Every row comes from one small tree of marks. The marks that hang from a mark follow it in brackets, in alphabetical order. Every link used is in the known rows. Which tree was each row made from?
Known rows:
zanid{kila regas{govu}}: [  6.4  13.6 -20.4 -33.3 -22.7  -5.6  19.3 -20.2   3.8 -15.7   1.5  -7.5
   4.4  27.9 -12.1   9.0 -12.7   7.3 -17.3   9.7  -5.2 -14.1  14.5 -12.4
 -14.0  23.5   0.6  12.8   7.2]
bedi{regas{vadud}}: [-17.6   9.9  -6.0  -8.2 -13.1  -9.2  -8.4 -12.8   0.4   5.3   9.4   6.5
  18.1   6.8  -0.2  -3.6 -16.7  -1.6  -5.5   5.2  -1.7  -2.8   6.2  -9.8
   4.2  15.2   6.6 -16.4   1.2]
bedi{regas{govu tevuge vadud}}: [-17.7  23.4 -19.9 -27.9 -19.9 -21.8 -16.0 -14.8 -14.6  -2.1 -10.1  -0.3
  15.8  34.1 -15.3  -5.8 -13.5  -5.2   7.9   4.8  15.7 -21.7  -3.6 -24.0
  -2.7  10.1   4.9 -14.0  21.5]
tevuge{regas{govu vadud{rivanam}}}: [-24.3  -8.3  -9.4 -28.5 -24.1 -26.4 -14.0  -2.1 -10.4 -10.0  22.6   9.1
   2.7  13.1 -19.4  -3.6 -22.5 -21.2  31.2  15.1   9.6 -10.9  -5.5 -19.3
   4.7  25.1 -10.8   3.4   8.1]
govu{regas{tevuge vadud{rivanam}}}: [-43.9   5.7  17.9  -6.8 -22.1 -14.4 -23.2  19.7 -19.6   9.4   5.2  -9.3
  26.9  11.7  -9.6   5.2 -27.8 -14.0  35.0  11.8  -5.6   1.4  -0.6 -21.4
   8.9  12.8 -16.5  -7.7  28.3]
zanid{kila regas{vadud}}: [ -3.2  13.5  -5.5 -23.3 -23.5   3.4   9.9 -11.3  19.6  -3.4   7.4   1.6
  21.6  11.1  -4.5  20.3 -24.0  -8.7 -17.9  14.0 -10.5  -3.5  14.1 -10.5
   2.7  27.0  -2.4   4.6  14.7]
regas{bedi govu vadud{rivanam}}: [-31.7   7.2   3.1 -17.0 -32.3 -22.2 -14.4  18.0   4.2   1.4  10.6 -15.9
   8.7  14.7  -9.6  -7.9 -13.4 -26.5  12.8  24.7  12.6 -13.4 -11.3 -19.4
  -5.1  -4.0  -3.7  -7.1  21.0]
zanid{regas{tevuge vadud{rivanam}}}: [-20.5  14.9   5.2 -13.1 -41.1 -25.4  -4.4  15.6 -15.2   6.6  10.2  -9.6
  26.0  25.6  -5.7  13.5 -27.3 -15.2  17.2  18.1   2.2  -3.7  -0.3 -20.1
  19.1  14.2  -3.7   0.0  27.9]
regas{bedi}: [ -9.0  14.7  11.0   5.6  -8.7  -4.7   5.1   3.4  11.2   2.7 -10.0 -10.7
  -5.7   1.8   1.3  -4.8   1.9   1.9  -8.3  11.4  -6.7 -14.3  -4.7  -9.1
  -6.4 -13.8  -1.2  -7.8  -0.2]
kila{zanid{regas}}: [ -1.5  24.3 -23.6 -22.9  -7.7  -4.9  12.6   1.9 -17.3   9.5  23.7   1.6
  15.7  18.5   8.3  -0.8  -5.6   1.1  -1.7  27.2 -11.8 -12.9  11.5  -3.6
  12.6   3.7  -1.3  -3.7   5.8]
zanid{kila regas{bedi tevuge vadud{rivanam}}}: [-13.6  23.1  12.4 -19.3 -57.2 -24.5   6.5   4.7  14.3  -6.8  -1.9 -23.3
  18.3  29.2  -9.1  19.7 -34.6  -6.8 -10.9  26.2 -13.0 -15.1   0.0 -31.8
   8.2  12.7  -0.2  -3.7  24.9]
govu{regas}: [-20.7   5.4   9.2  -2.7   8.3   3.3  -4.2  -0.5  -7.8   6.6   1.8  -4.8
   5.7   0.6  -3.6   2.7  -9.7   5.1  14.6   2.6 -18.9   3.6  11.4  -4.7
  -5.7   7.2 -12.9  -1.1   0.7]
kila{zanid{regas{vadud}}}: [-13.7  28.3 -23.2 -27.3  -9.1  -2.2   6.4   9.5 -10.0  17.2  24.5  11.3
  31.3  18.7   9.5   3.4 -11.2 -18.9   3.8  33.3  -5.3 -11.8  12.6  -3.8
  11.4   7.5  -6.2 -11.8  18.9]
tevuge{regas{bedi vadud}}: [-20.9  18.0   4.9  -8.5 -15.4  -5.0  -3.7  -7.9  23.8  -2.9  -8.2   7.9
  -3.4   6.6 -10.0  -2.3 -15.0 -11.6   2.1  17.6  -6.4 -22.9  -3.1 -25.5
  -3.2   5.3  -9.2  -9.8   4.0]
rivanam{govu{regas{tevuge vadud}}}: [-23.5   7.5  15.9 -12.1  -3.4   7.1  -0.3  -2.9  -8.4  18.1 -19.4  -9.1
  28.1  19.6  -5.9  14.6 -14.7  -9.4  22.3   6.8 -10.9  -1.8   5.2 -27.1
  -9.8  -2.9 -14.0 -11.7  43.3]
zanid{kila regas{bedi govu tevuge vadud{rivanam}}}: [-17.1  26.6  -3.7 -35.0 -61.2 -26.5  -0.3   1.2   8.9 -10.5  -2.6 -26.8
  16.8  38.7 -17.0  11.9 -31.3 -12.9  -7.1  25.5  -1.0 -26.2  -5.1 -38.6
  -3.0   9.8   1.0  -0.4  31.6]
bedi{regas{govu tevuge vadud{rivanam}}}: [-22.4   9.1 -10.2 -26.1 -40.0 -41.7 -19.1  -2.0 -25.1  -3.8   9.2  -8.5
  20.9  32.8 -14.5 -11.3 -26.5 -11.2  17.3   8.4  16.0 -12.2 -10.0 -25.7
   9.0  14.1   6.3 -12.4  20.8]
kila{zanid{regas{tevuge}}}: [  4.3  32.0 -23.2 -24.2 -14.3 -13.8  10.3   4.3 -27.3   9.1   6.4  -1.1
  16.9  33.7   3.9   4.6  -8.5   2.2   1.2  26.5  -9.3 -19.3   2.1 -13.5
  16.2   0.7  -2.0  -7.4  16.1]
kila{zanid{regas{bedi govu tevuge vadud{rivanam}}}}: [-28.6  39.2 -21.2 -40.6 -43.1 -35.7  -2.8  19.2 -24.7   9.0  16.1 -20.8
  26.4  44.8  -3.8  -5.5 -21.8 -21.2  16.7  46.9   3.1 -31.8  -6.2 -32.8
   8.2  -3.1  -1.4 -14.4  35.8]

Which tree is each row?
[ -8.0  18.9 -19.7 -42.2 -24.6   0.1   9.4 -15.3  11.6  -8.1   2.8  -1.7
  17.2  22.1 -12.8  15.3 -18.5 -14.1 -11.8  15.5   0.8 -10.7  13.3 -15.9
 -12.0  26.0  -1.6   6.5  19.5]	zanid{kila regas{govu vadud}}
[-12.2  39.4 -29.3 -36.9 -22.1 -12.5  14.7   5.1 -10.8   4.0  12.6 -11.9
   9.1  31.6   2.2 -11.2   0.7  -0.1  -5.7  38.1  -5.1 -33.0   2.3 -17.7
  -7.0 -10.1  -3.8  -7.8   8.4]	kila{zanid{regas{bedi govu}}}
[-18.7   5.2   4.3  -8.7 -38.4 -34.6 -19.6   1.3 -19.7  -0.7  14.3  -4.8
  23.5  21.4  -7.8  -0.2 -30.9  -3.0  11.0   7.9   3.3  -6.2  -7.3 -21.6
  18.6  12.5   7.8 -17.5  16.4]	bedi{regas{tevuge vadud{rivanam}}}
[-20.2  11.8 -21.7 -26.9 -14.9 -14.8 -12.4 -19.2  -9.6  -2.6   9.2   5.9
  13.2  19.5  -8.6  -9.7 -11.7  -7.2   1.9   6.6  11.5 -11.9   2.5 -14.3
  -5.5  15.0   5.6 -12.4   9.5]	bedi{regas{govu vadud}}
[-13.5   5.8 -12.8 -38.1 -44.8 -18.9   1.9  -0.4   1.5  -9.1  24.9  -8.3
  21.4  22.1 -13.1  15.1 -29.6 -13.4  -0.3  24.8  -1.5  -4.6  11.4 -16.2
  -3.1  28.9  -1.3   7.0  20.2]	zanid{kila regas{govu vadud{rivanam}}}
[ -1.6  15.9 -20.0 -23.1 -17.0 -27.1  -5.3 -20.1 -22.2  -8.7 -12.8  -6.0
  -1.7  36.5 -16.6 -10.4  -9.4  13.8   0.3  -1.0   6.6 -23.3  -4.8 -20.2
  -5.7   4.2  12.1  -6.7   8.1]	bedi{regas{govu tevuge}}
[-46.7  20.0  24.2  -1.8 -28.4 -18.5 -19.1  22.2  -5.2  11.6  -3.6 -23.3
  20.9  15.2 -11.1   3.7 -28.4 -11.5  27.7  21.9 -15.0  -9.8  -5.3 -30.9
   1.5  -2.6 -16.7 -14.5  26.0]	govu{regas{bedi tevuge vadud{rivanam}}}
[  4.8  23.3  -0.3 -13.5 -30.5  -2.5  23.8 -12.3  27.1 -11.4  -5.7 -15.1
   0.1  13.1  -1.2  13.3 -15.2  15.3 -36.6  16.4 -24.6 -17.2   6.8 -16.8
 -10.3   7.4   1.3   2.4   0.4]	zanid{kila regas{bedi}}
[-23.6  55.4 -28.2 -43.5 -21.6 -17.2   0.2  10.0 -13.8  13.0  -4.7 -12.9
  25.0  48.2  -7.2  -6.4  -8.8 -18.6   5.7  40.1   5.8 -41.0  -3.6 -30.6
  -1.6  -9.6  -5.7 -16.7  33.7]	kila{zanid{regas{bedi govu tevuge vadud}}}
[-42.8  33.7  19.3  -5.8  -8.9   2.8 -12.8  10.6   6.2  12.3 -26.9 -20.0
  21.2  19.3 -11.5   2.0 -20.0 -12.6  17.8  15.5 -14.4 -20.2   0.5 -29.1
 -10.0  -6.3 -17.2 -17.4  25.2]	govu{regas{bedi tevuge vadud}}
[-16.8 -21.1  24.4  -0.6 -21.7  -8.5   8.0   6.4 -15.9   6.7  23.2 -13.6
  13.7   1.1   2.1   9.8 -15.8   9.8  20.6  10.3 -17.9  16.0   9.1 -16.0
  -4.5  -3.5  -7.5   1.6  16.7]	vadud{rivanam{govu{regas}}}
[-31.7  21.7  26.1  -5.3 -11.3  -0.4   2.8  -1.1   5.4  18.4 -24.4 -18.8
  23.0  22.4  -3.2  10.5 -13.3  -4.7  12.7  15.1 -13.2 -13.2   0.5 -36.3
 -18.3 -18.3 -12.3 -18.3  40.8]	rivanam{govu{regas{bedi tevuge vadud}}}
[ -8.2  16.3 -12.4 -43.9 -50.8 -24.3  -2.6   2.8  -8.0 -13.2   6.0 -15.7
  21.8  38.3 -21.9  13.8 -32.1 -11.7   3.1  17.7   5.7 -13.6   0.1 -25.8
   3.8  24.4   0.7   6.6  34.8]	zanid{kila regas{govu tevuge vadud{rivanam}}}
[ -3.8  11.9  20.1 -20.6 -60.2 -19.8  22.1  -4.4  13.7  -3.2  -1.1 -28.6
  19.5  32.9  -2.0  28.1 -30.9  -2.1 -14.5  24.4 -15.7 -15.2  -1.0 -41.9
  -3.1  -4.3   1.8  -6.1  42.3]	zanid{kila regas{bedi tevuge vadud{rivanam{govu}}}}
[-27.1  17.3   1.8 -20.3 -35.0 -29.2 -17.6  17.9  -4.8   1.1  -8.1 -24.8
  13.4  28.3 -13.9  -4.4 -12.0 -24.1  19.4  18.9  17.6 -20.5 -19.0 -27.2
  -3.6  -8.3  -5.4 -12.2  28.4]	regas{bedi govu tevuge vadud{rivanam}}
[ -6.5 -11.9  16.2  -7.1 -30.2 -16.6  -1.8  12.4 -11.6   8.1   3.6 -11.4
  23.9  19.2  -1.0  15.3 -15.5 -16.8  16.9   9.7   9.1   8.0  -8.8 -24.2
   7.7  -7.3   3.1  -9.0  40.6]	regas{tevuge vadud{rivanam{govu}}}
[ -7.4   3.6  14.9  -4.7  -3.6   2.1  10.2  -7.2 -14.6  10.8 -17.6 -10.7
  12.5  21.0  -3.6  11.0  -7.3  11.0  14.4   0.9 -13.4  -1.8   7.4 -21.5
 -11.4 -11.2 -10.1  -5.1  28.7]	rivanam{govu{regas{tevuge}}}
[-30.3  25.4  19.3   0.5  -7.7  -1.8  -5.1   3.1   1.1   6.4 -27.0 -18.5
   0.3  19.7  -7.5  -1.5  -7.2   9.9   9.7   7.2 -20.1 -20.4  -2.6 -23.9
 -11.2 -10.5 -13.8  -7.9  12.9]	govu{regas{bedi tevuge}}
[-21.4   0.1  34.0   3.1 -33.2 -19.7   9.8  10.2  -8.8   8.7  -5.9 -31.3
   9.9  21.5  -0.4   5.9 -18.5  14.5  14.9  11.2 -21.3  -5.0  -5.7 -37.1
  -6.1 -20.7  -7.6  -9.6  29.6]	vadud{rivanam{govu{regas{bedi tevuge}}}}
[-20.4  28.1  -6.7 -23.3 -15.6 -12.4 -15.6   3.7   3.7   2.2 -28.4 -15.5
   6.7  28.8 -14.9  -5.2  -1.5 -22.3   8.8  13.7  17.6 -29.4 -14.2 -25.9
 -13.3 -11.6  -4.3 -12.8  30.0]	regas{bedi govu tevuge vadud}
[ -9.5  23.5  -3.7 -14.6 -16.6 -14.9  -2.3  -1.6  -1.7  -4.0 -34.2 -20.5
  -8.3  30.9 -14.6  -8.7   5.8  -3.6  -0.5   8.1  11.2 -30.0 -17.6 -23.3
 -16.0 -18.7   0.2  -4.7  15.8]	regas{bedi govu tevuge}
[ -6.7 -20.9  12.7 -11.6 -28.7 -19.8   6.8  -4.4  -0.8   0.3  24.1   9.1
   9.1   5.9  -7.2  12.0 -23.4  -9.7  20.5  13.4  -2.6   0.4   2.0 -30.8
   7.2   5.9  -5.0  -0.2  18.7]	tevuge{regas{vadud{rivanam{govu}}}}
[ -1.3  25.2 -37.1 -40.5 -12.0 -13.5  13.2   0.2 -24.8   3.8  24.2  -1.4
  10.9  29.2   0.3  -7.8  -0.2  -1.3   4.9  27.7  -1.8 -19.0  10.3  -8.8
   0.4   4.4  -1.7  -1.8  12.0]	kila{zanid{regas{govu}}}
[-25.9  36.2  -6.1 -25.2 -47.7 -28.5   0.1  23.9 -17.1  14.1  19.1 -16.6
  30.0  32.9   4.1   3.4 -22.3 -17.3   9.4  45.6 -11.5 -24.9  -7.3 -29.1
  17.7  -8.8  -2.1 -19.6  28.1]	kila{zanid{regas{bedi tevuge vadud{rivanam}}}}
[-23.7  -4.9  17.5 -11.0  -0.8  12.9   7.2  -0.8   2.0  20.5   2.2  -0.3
  29.2   2.4   0.8  12.7 -12.8  -8.5  14.8   8.0 -12.3   9.4  14.5 -17.7
 -15.2   0.9 -12.5  -9.3  28.8]	rivanam{govu{regas{vadud}}}
[ -8.7  38.1 -12.9 -17.0 -18.5  -8.8  17.1   5.8  -3.1  12.8  15.9  -8.5
  12.0  20.9  10.5  -0.4  -3.8   4.6 -12.0  37.9 -22.5 -25.8   5.1 -11.8
   6.1 -11.3  -4.3  -8.1   2.4]	kila{zanid{regas{bedi}}}
[-18.8  50.6 -12.6 -24.8 -24.1 -11.9   5.6  10.9  -8.6  17.2  -0.6 -10.2
  27.3  35.3   4.3   1.9 -12.8 -16.2   1.2  40.9  -9.1 -31.7  -0.4 -26.6
   9.5 -10.5  -5.3 -22.6  28.7]	kila{zanid{regas{bedi tevuge vadud}}}
[-32.2   9.8  24.2  -5.1  -7.0   8.1   8.4  -0.7  15.3  21.8  -7.0 -13.3
  21.6   7.9   5.4   9.4 -14.5  -7.9   8.1  19.0 -19.6  -5.7   8.4 -28.4
 -20.8 -17.3 -13.3 -16.1  29.1]	rivanam{govu{regas{bedi vadud}}}
